Each row comes from the steps of one path. Every step used is in the known rows, and no mark comes twice. Write the path behind each row, first mark first.
Known rows
S P R H J: [ 14  -7   4 -19 -68 -28  -8   3 -27  -9 -13  35   2  29 -22 -16 -34  18]
P R H J X: [ 22  -3  17 -48 -20  -6 -29   1 -13  -4 -54  22 -17  29  -7   0   5  14]
X J H S P R: [ -6  37 -41   8   8  27 -33  20 -35  19 -16  -9  -6 -29 -44  15  -6  22]
J H S: [ -4  21 -22   6  48  10 -22  11 -27  13  -3 -52   8 -18  -1  14  15  25]
X J H: [-14  20 -58  14  45   6 -54  -7 -17   6 -13  -3   8  33  -9   1   1  17]
X J H R W S: [-24 -25 -17  11  82  14 -25   4  17  13  23  32  34  -6 -12  24  -6 -23]
W S: [-31 -20  -2  44  15 -15  23 -24  19  -5  27  -3 -17 -15  38  -3  14   1]
X J H R: [ -4  10 -44  -1  32  37 -25  18  -7   1   5   8  50  29 -31  14  -9   7]
J H S W: [ 11  35 -26 -19  26  21  -9  35  -8  10  -4 -82 -13   9   9 -14 -17  32]
X J H R W: [  1   2 -26 -16  54  30 -27   5  14  -8   1  26  53  33 -31   4   3 -20]
H R W S: [-22 -39  27  18  20   8  44 -11  47 -14  44  29  33 -15  16   0  12 -41]
H S W: [ -5  43 -24 -14 -15  13  21  15  12   8   7 -77 -12  21   5 -23  -4   4]
W S H R: [ -5 -23  23  32  -1  12  42  20  20  -2  33 -14  14 -18  35  33   0 -18]
W S P R H J: [ -7 -29  20  13 -41 -45  -2   6 -20  10  11  37 -21  -3  -2   0 -46  14]
P R H J: [  5   3  -7  -9 -32 -21   2 -11 -19   6 -20  26   8  43 -20 -14 -12  14]
S P R H: [  3   0  20  -4 -64  -2  22 -15  -8 -30  -6  42 -17  16   6 -21 -19  19]
X J H S: [-16  39 -59   8  60   8 -58  12 -30  31 -18 -38  10   4 -27  30   7  14]
P R W: [ -1  -5   4   5 -11  21  40 -46  32 -15  -3  30  11  10   5 -38  49 -29]

Write each row's path
[-21 -32  25  19  -5 -24  12 -31  27 -25  36  21 -19 -26  28 -22  -3 -19]
R W S P
[ -4  32 -25  -7  25  19 -37   4 -20  14 -17   9   2 -25 -46  12   8  -2]
X J H S P R W
[  0  27  -7   7 -49  19  37   4  -9  -7   2 -10  -9 -38 -16  -7  18   1]
H S P R
[ 16  -1  11   1 -18  27  37  19  15 -20  13 -15  33  21  11  14   8 -13]
S H R
[ 13 -25  20  13  12 -17  19 -14  12  25   4   6  -4 -17  15  11   9 -29]
P R W S H J
[-24 -30  16  36  11   1  54 -40  39  -3  24  36  -8 -31  26 -20  34 -30]
P R W S
[  3  -2  -2  11 -67  20  45 -14   2 -35   6  21 -10  -3  -4 -32  11   8]
S P R
[ 23   5 -15  -1 -11 -23 -13   4 -17  12 -10 -33  13  41   4   4  -8  -1]
S H J
[ -4 -44  35  -7  31   9   6  17  16 -23  43  24  23 -39  13  -1 -21  -2]
J H R W S P
[-10   1   6  11 -27  -2  26 -27  -2 -14 -13  30 -10  28  10 -17   7   8]
P R H
[ -2  22  15 -10 -34  15  29 -13  11 -11   3   4  -2 -35 -19 -16  25 -23]
H S P R W
[ 39   7  10 -43   0  -2 -41  18  -7  -3 -51 -38 -18  27  12  18   9   8]
S H J X
[ 27 -26  44 -23  24  -4  -7  -1  17  19 -27   1 -36 -32  24  29  21 -25]
P R W S H J X
[ -5  41  -5 -22 -12 -15  -3  14   3   6  -6 -58 -18  42   6 -12 -30  17]
R H S W
[  3 -27  17  11  27 -43 -12 -14  11  22  15 -14  -2   2  25  14  -7 -29]
R W S H J
[ 16  14  11 -13  14  28   1   5 -14  -4  -7  -5  -1 -47 -17 -11  12   5]
J H S P R W
[  6 -28  41 -31 -23 -28 -29  11 -11  -1 -26  30 -50 -21   5  14 -28  25]
W S P R H J X
[  2 -24   1  28   9 -40 -10   6 -11  28  12 -32 -10   1  28  22 -15  -3]
W S H J
[-16  21   7 -14 -29 -24 -21   6 -17  -9  -5 -17 -15   4  -1  14 -22  15]
R H S P
